Each row comes from the steps of one walk. Every step used is in the known rows, and no mark comes twice. Write the walk behind each row, first mark first.
Known rows
e g h: [ 22.0 -18.6  19.3 -10.8  15.8  31.3  -0.9 -14.0  25.0 -15.9   8.4   2.3
  -9.8  19.1   5.8   1.4 -18.8   7.6]
h m: [  2.9  23.1  11.4  -4.1  -4.4 -14.3   3.4  15.9   9.0 -37.7 -16.2  30.2
  35.9 -16.7  -2.2   4.9  -5.9   9.5]
g e m z h: [-33.5   2.7 -17.5  26.0  -0.3  36.3  18.8  -4.7 -23.1  13.8  -6.7   9.5
 -40.8 -10.6  12.6  -9.1   9.4   0.8]
z h: [-25.4   6.8  -9.4  13.3   4.0  11.8  11.5  10.6  23.4 -16.5   8.7  16.3
   8.4   1.4 -15.2  11.9  -3.9  21.5]
h m e: [-11.8  17.5  -5.5  10.4  -1.8 -30.0  -8.3  11.1  12.9 -28.3 -16.5  -2.3
  38.0 -27.4  -1.7   4.1   3.8  12.1]
z e g h: [ 14.3 -20.0   3.5 -23.6   8.3  -4.8  15.0 -16.3  19.3  -2.4   6.7 -21.2
 -11.5  34.5   6.4  -3.7 -10.9  -6.0]
e g h z m: [ 19.7  -8.6  24.0 -29.4 -19.2 -29.0  16.3  -7.5   0.6  -4.5   1.9 -40.0
 -18.7  13.6  43.9   5.8  -3.1 -30.4]
e g h n: [ 15.3 -14.7  26.6 -10.3  17.1  49.9  -8.8  -1.1  29.0 -11.4  12.4  -6.2
 -17.9  37.5 -21.1  16.3 -18.0  15.1]
g h: [ 24.9   3.2  12.6 -13.5  14.2   3.4   5.4  -3.8  37.1 -11.1  -3.7  16.8
  -1.4  22.4  -4.2  21.5 -16.9  24.0]
m h g: [ 17.4 -11.2   9.4   4.5   0.9  -5.7 -19.4   7.3  -2.2  18.8  15.0  25.4
  29.4 -30.3 -20.6   9.3  -4.5  18.5]
m z h: [-29.3   7.5 -17.1   3.8  -2.2   0.1  13.8   9.0  20.6  -2.1  21.2  38.0
  -9.0  -4.2 -13.7   3.5   6.6  10.7]
e m h z: [  7.3  16.8  11.3  -2.3 -11.7  23.8 -15.7  -4.2 -26.0   7.8  10.1 -17.3
  -9.7   6.8  21.1  -1.6  19.0 -19.0]
z e: [ -5.3   7.0 -16.3 -10.6   5.2 -24.7  13.2  10.2  12.3  -8.5 -18.7   5.9
  23.1  24.6 -13.1   0.6  -7.9   7.1]
e m h n: [  4.8  14.1   3.3  17.2  10.8  63.0 -30.6  -1.8  -8.7  13.2  13.2  -1.1
 -20.0  26.2 -33.0   7.6   7.5  -0.5]
z h m e g: [-43.9  -5.8  -8.8  21.6 -10.5  -0.6  -3.7   1.7   4.3 -25.5  20.0 -31.5
  13.9 -41.3   3.9  -9.6  12.7   1.7]
m h: [ 14.3   6.0  -5.2  11.7  11.4   6.4 -19.5  -1.6   8.1  -2.0  25.0  19.4
   1.0   4.9 -19.0  -1.5  -0.9  20.1]
m z e g h: [ 12.0 -19.0  -7.0 -30.6   2.6 -14.2  17.8 -16.5  14.1  11.9  19.7   0.2
 -29.2  29.3  10.4 -12.0  -0.7 -14.3]
e g h m: [ 21.5  -2.7  30.8 -22.4  -1.4   4.7   4.2 -10.6  17.6 -32.1   7.8   1.9
   4.5  -7.3  15.4   0.9  -9.1  -1.5]
h n: [ -3.7  10.7  10.0   4.1  12.4  28.9  -8.6  23.7  19.7 -17.5 -10.8  20.6
  12.9  28.2 -39.1  21.4 -13.5  25.7]

Which walk is each row?
[-15.0 -16.4  -8.1  19.1  13.3  25.6 -19.0  -4.2   6.6 -12.6  -4.2 -20.2
  11.5  -6.3   1.5 -16.2  -1.4   4.4] : m e g
[ 10.3  15.0   8.8  -2.7   2.0 -35.7  -2.0  -3.0  32.9 -20.6  -4.5 -16.6
  12.6 -17.1   4.3  19.2   0.5  19.3] : g h m e
[ 15.2 -16.9   0.1  21.1  -6.2 -52.8   0.1  -2.1 -34.3  38.2  -3.6  -9.1
   3.3 -47.3   3.7   2.5  -4.3  10.4] : z m h g e
[-39.6   3.0  -8.9  22.5   2.1  50.8  10.9   8.3 -20.8  17.7  -3.9  -1.1
 -49.3   9.3 -13.9   2.7   7.0   9.8] : g e m z h n
[ -7.4  22.5 -16.4 -26.7 -16.2 -61.6  20.4  15.8  -0.5 -11.2  -8.0  28.2
  19.0  -6.7   1.8  -7.1  10.8 -10.7] : h m z e
[-12.5 -15.8 -17.8  17.4   0.2 -15.8 -11.6 -10.1  -2.8  -3.8  -9.0 -35.9
   2.1 -13.8  11.1 -14.8   3.4 -22.1] : z m e g
[ 13.2 -21.8  10.2  21.5   6.0 -10.3  -8.2   5.2 -25.6  28.6   2.3   9.4
   9.3 -39.7  -9.3   3.4 -12.9  39.7] : m h g e
[  9.0 -22.8   2.5   2.5  17.5  17.9 -13.3 -18.8  28.9  -6.4   8.0 -31.9
 -11.4   7.8   9.5  -0.1  -6.0   8.4] : m e g h
[-12.5  12.0 -11.0   2.3 -19.9 -67.9   2.6  12.0  -3.2  -2.3 -21.4 -45.7
  13.5  -4.8  25.7  10.1  12.9 -17.2] : h z m e
[ 13.3  -2.4  12.5 -30.8  -5.6 -31.5  16.6 -11.0  10.0 -18.3   5.4 -18.0
   5.2   8.9  14.9  -4.3  -3.9 -12.9] : z e g h m
[  8.2  14.4  -8.8  10.7   0.6 -16.4 -17.7   1.9  -0.8  13.0  25.3  -6.5
 -16.2  17.0 -34.0  14.0   4.9  -0.4] : z m h n
[ 19.8  -2.7  20.4 -26.8  -8.5  -5.8   3.5  -7.7  11.1 -18.8  19.9  24.0
 -11.8 -14.5  18.5  -7.4  -1.9 -10.1] : e g h m z
[ -8.9 -13.2  -8.3  -8.9   3.4   3.4   5.6   0.1  -0.3 -10.7  -6.7  -9.2
  12.6  23.9   0.4 -20.5  -8.2 -10.1] : z e g
[  2.3   7.8  10.4  11.6  -6.8  16.9  -4.9  -4.5 -48.1  19.8  -6.8 -32.4
 -29.7  -0.9  33.6 -10.9   9.4   1.9] : g e m h z
[  7.9   0.9  -3.2  29.5  14.0  41.9 -10.8 -18.9 -34.5  19.7  -4.7  -8.5
 -32.1  -3.8   9.5 -15.4   1.4   8.7] : g e m h
[ -0.6  10.8  -7.8   2.5   3.4  41.0  -0.8   0.1  -4.8   1.0 -18.8  38.0
  -9.2   5.7   3.7  -9.5   7.1 -18.2] : e m z
[-11.0  19.1  -3.3 -23.5 -18.2  -7.8  15.8   9.2 -19.3   2.0 -33.8 -29.4
   9.9  29.0  26.2  -1.6  10.4 -32.0] : h z e m
[  1.5 -16.7   7.7  12.7  -2.8  20.7   8.1   7.5 -37.3  31.3 -37.8  26.8
   1.0 -39.0  13.8  -5.7  -5.2  -1.1] : h g e m z
[ -9.8   1.2  -7.9 -26.0 -17.4 -32.8  11.9   4.3 -14.8 -12.9   5.3  14.0
  10.5  -7.8  14.1 -26.3   9.8 -29.1] : h m z e g
[-33.1  11.3 -10.1   4.4  -1.2  19.7   4.8  24.3  21.3  -0.2  28.3  28.2
 -15.6  16.7 -39.8  20.1   4.7  19.6] : m z h n
[ -7.2   8.5 -26.0 -17.9  -1.3 -35.6  15.5   9.7   7.8   4.3  -5.0  27.2
   4.6  20.8  -6.6  -6.9   1.7  -3.4] : m z e
[ 19.2  -8.0  -0.4   3.0 -12.4 -47.9  -8.1  -0.8 -11.7  29.2  11.3   7.2
  17.6 -39.7 -10.5  10.3   1.9  -8.3] : z m h g
[  7.8  -7.9  -8.3   3.4  -6.2  -4.0  -7.0  -5.7 -25.9  40.1  -1.1  -9.0
  17.5 -13.9 -10.3  -1.6  11.7 -20.7] : z e m h g
[ -8.0  12.8 -16.3  -1.1   1.5  13.1   9.8  -3.4  -6.4   0.8 -32.6  -7.3
   8.3  26.4  -2.5  -5.7   2.1 -21.9] : z e m
[ 14.7  -8.3   9.2  10.8  -0.5  31.8 -22.0  -7.1 -19.7  28.8   2.9  13.9
  16.1 -29.4  -9.0   4.1   4.3  -8.4] : e m h g
